Each row was made from one walk, in order. Every step used is in the known rows, and no mark comes twice. Write each row's walk.
Known rows
pirim niva reves bube dubina: [-3.00,-2.46,1.31,2.77,-1.89,-1.46,0.46,-1.44,-1.06,1.58,0.72,-0.13,0.72,-0.08,-2.09,0.30,1.33]
bube dubina dufilu pirim: [-1.65,-2.24,1.27,1.63,-2.19,-0.84,2.27,-0.58,-0.24,1.92,2.10,2.48,-1.98,0.87,-1.09,-0.56,1.62]
niva pirim reves bube: [-2.08,-1.74,1.77,2.78,2.94,-0.30,0.73,-0.42,0.07,1.80,-3.30,-0.11,2.40,0.09,-1.62,-0.04,1.57]
dufilu pirim reves: [-3.27,-2.21,1.16,1.32,0.78,-0.82,4.13,-0.53,0.50,2.63,-0.42,1.63,1.21,0.09,-1.18,0.35,1.98]
panuro bube dubina dufilu pirim: [-0.89,-2.62,1.20,1.81,-2.49,-0.64,1.56,-0.61,-0.26,1.66,1.42,2.10,-1.60,0.89,-1.26,-0.54,1.29]
reves pirim bube: [1.01,-2.23,2.67,3.41,0.03,-0.21,-2.79,-1.81,-0.18,1.54,-2.64,-0.60,-1.28,0.37,-1.46,0.01,1.46]
reves pirim dufilu: [-2.46,-2.31,1.67,1.37,-0.78,-0.76,-0.20,0.42,-0.08,1.72,0.49,2.04,-3.51,0.37,-1.71,0.76,1.75]
pirim dufilu: [-2.19,-1.69,1.19,1.26,-0.17,-0.71,-1.07,1.05,-0.20,1.66,2.53,1.25,-1.69,0.43,-2.16,1.10,2.26]
dubina dufilu pirim reves: [-3.01,-1.68,0.74,1.14,1.77,-0.48,5.24,-0.39,0.78,2.60,0.21,1.69,0.34,0.06,-0.97,-0.17,1.62]
reves bube dubina dufilu: [-2.02,-1.36,0.73,2.45,-0.44,-0.41,-0.70,-0.45,-0.39,1.57,3.26,1.07,-0.63,0.69,-1.52,-0.44,1.49]
dubina dufilu: [-1.03,-0.86,1.21,1.89,0.87,0.00,-0.98,-0.41,-0.30,1.98,3.42,0.98,-1.32,0.77,-1.51,-0.02,2.38]
niva reves: [-1.74,-1.90,1.32,1.50,1.82,-1.14,2.07,-1.48,-0.35,2.28,-0.86,0.10,0.77,-0.49,-2.12,1.04,2.59]
reves pirim dufilu dubina: [-2.32,-3.35,1.88,3.00,-3.29,-1.21,1.33,0.01,0.28,1.75,3.13,3.04,-1.45,0.27,-2.31,0.45,2.12]
reves bube: [-0.68,-1.77,2.33,2.94,2.04,-0.23,-3.30,-0.49,-0.46,1.55,-1.00,0.00,2.46,0.64,-2.11,0.53,2.27]
dubina dufilu pirim niva reves: [-1.02,-1.58,1.65,1.09,1.74,-1.02,6.10,-1.97,-0.65,2.23,-0.83,-0.62,-2.47,-0.75,-1.81,0.16,1.64]
panuro bube: [0.54,-3.06,1.82,2.84,-1.91,-0.12,-5.34,-0.87,-0.79,1.31,-0.06,-0.30,1.54,0.96,-2.45,1.14,2.13]
dufilu pirim: [-1.09,-2.61,2.31,1.71,-1.60,-0.88,0.55,-0.70,-0.40,2.04,0.19,2.02,-0.58,0.93,-1.45,0.31,2.45]
pirim bube dubina dufilu: [-1.05,-1.28,0.68,2.64,-1.18,-0.38,-0.88,-0.81,-0.32,1.60,3.50,0.36,-1.50,0.57,-1.43,-0.52,1.34]

Which walk is each row?
[-3.85,-2.76,0.97,2.71,-2.12,-1.30,0.69,-0.67,-0.30,1.77,0.72,1.33,1.98,0.35,-1.59,0.08,1.25]  dufilu pirim reves bube dubina
[-0.61,-1.55,2.16,2.40,3.71,-0.56,1.44,-1.44,-0.62,1.67,-2.72,-1.51,1.26,-0.48,-2.29,0.46,1.68]  pirim niva reves bube
[-1.62,-2.07,3.30,2.43,-2.59,-0.72,-0.49,-2.24,-1.62,2.04,0.70,-0.42,-4.50,0.33,-1.66,0.47,1.93]  reves pirim niva
[-1.56,-1.62,1.38,2.12,4.03,-0.08,2.75,-0.28,0.60,1.90,-2.28,0.66,2.34,0.08,-1.43,-0.29,1.28]  dubina dufilu pirim reves bube
[-1.23,-1.56,0.64,2.43,-0.39,-0.57,1.39,-1.37,-0.13,1.70,1.46,0.56,-2.29,0.11,-1.24,-0.70,0.91]  niva reves pirim bube dubina dufilu
[-1.29,-1.65,2.28,1.85,-2.63,-0.79,2.57,-1.53,-1.37,1.88,2.69,0.00,-4.38,0.45,-1.51,-0.31,1.44]  bube dubina dufilu pirim niva
[-2.80,-2.70,1.35,2.58,-1.99,-1.54,1.82,-1.41,-0.94,1.58,0.07,0.33,0.33,-0.06,-1.93,0.09,1.12]  dufilu pirim niva reves bube dubina
[-0.14,-1.43,1.94,2.06,4.16,-0.38,3.59,-1.37,-0.37,1.64,-2.90,-0.92,0.23,-0.50,-1.96,-0.19,1.22]  dubina dufilu pirim niva reves bube
[-1.07,-1.34,0.81,2.81,-1.54,-0.46,-0.34,-0.80,-0.47,1.47,2.41,0.29,-2.29,0.60,-1.28,-0.86,1.17]  niva pirim bube dubina dufilu
[-2.06,-2.95,1.57,2.94,-2.87,-1.18,0.76,0.43,0.19,1.72,4.59,2.43,-0.25,0.35,-2.63,0.72,2.48]  pirim dufilu dubina
[2.04,-1.58,1.94,2.70,1.31,0.01,0.25,-1.03,0.19,1.50,-1.27,-0.41,-1.12,0.45,-1.30,-0.66,1.19]  dubina dufilu pirim bube
[-2.63,-1.28,0.38,2.30,0.33,-0.39,0.87,-0.35,-0.06,1.78,2.92,1.04,-0.07,0.41,-1.39,-0.51,1.26]  pirim reves bube dubina dufilu
[-2.54,-2.31,1.27,1.00,0.65,-1.01,2.53,0.08,0.14,1.82,-0.88,1.73,-3.35,-0.28,-1.78,0.73,1.52]  niva reves pirim dufilu
[-1.87,-2.95,1.64,3.48,-4.43,-1.26,-2.54,-1.68,-0.71,1.52,0.71,0.46,-1.06,0.53,-1.52,0.05,1.19]  reves pirim bube dubina
[-0.98,-1.66,2.35,2.09,-1.59,-0.64,2.56,-1.49,-1.23,1.71,1.64,-0.28,-3.66,0.36,-1.54,-0.46,1.18]  reves bube dubina dufilu pirim niva
[-1.55,-1.60,1.81,1.50,1.25,-1.13,3.52,-2.10,-1.00,2.22,-0.43,-1.33,-1.44,-0.78,-2.23,0.86,2.18]  pirim niva reves
[-3.72,-1.85,1.29,2.06,0.25,-0.78,2.42,-0.56,0.03,2.41,-1.23,0.61,0.29,0.02,-1.25,0.21,2.05]  niva pirim reves
[-0.59,-2.06,2.17,2.03,-2.99,-0.60,1.94,-1.60,-1.37,1.66,1.97,-0.34,-3.97,0.51,-1.65,-0.27,1.12]  panuro bube dubina dufilu pirim niva
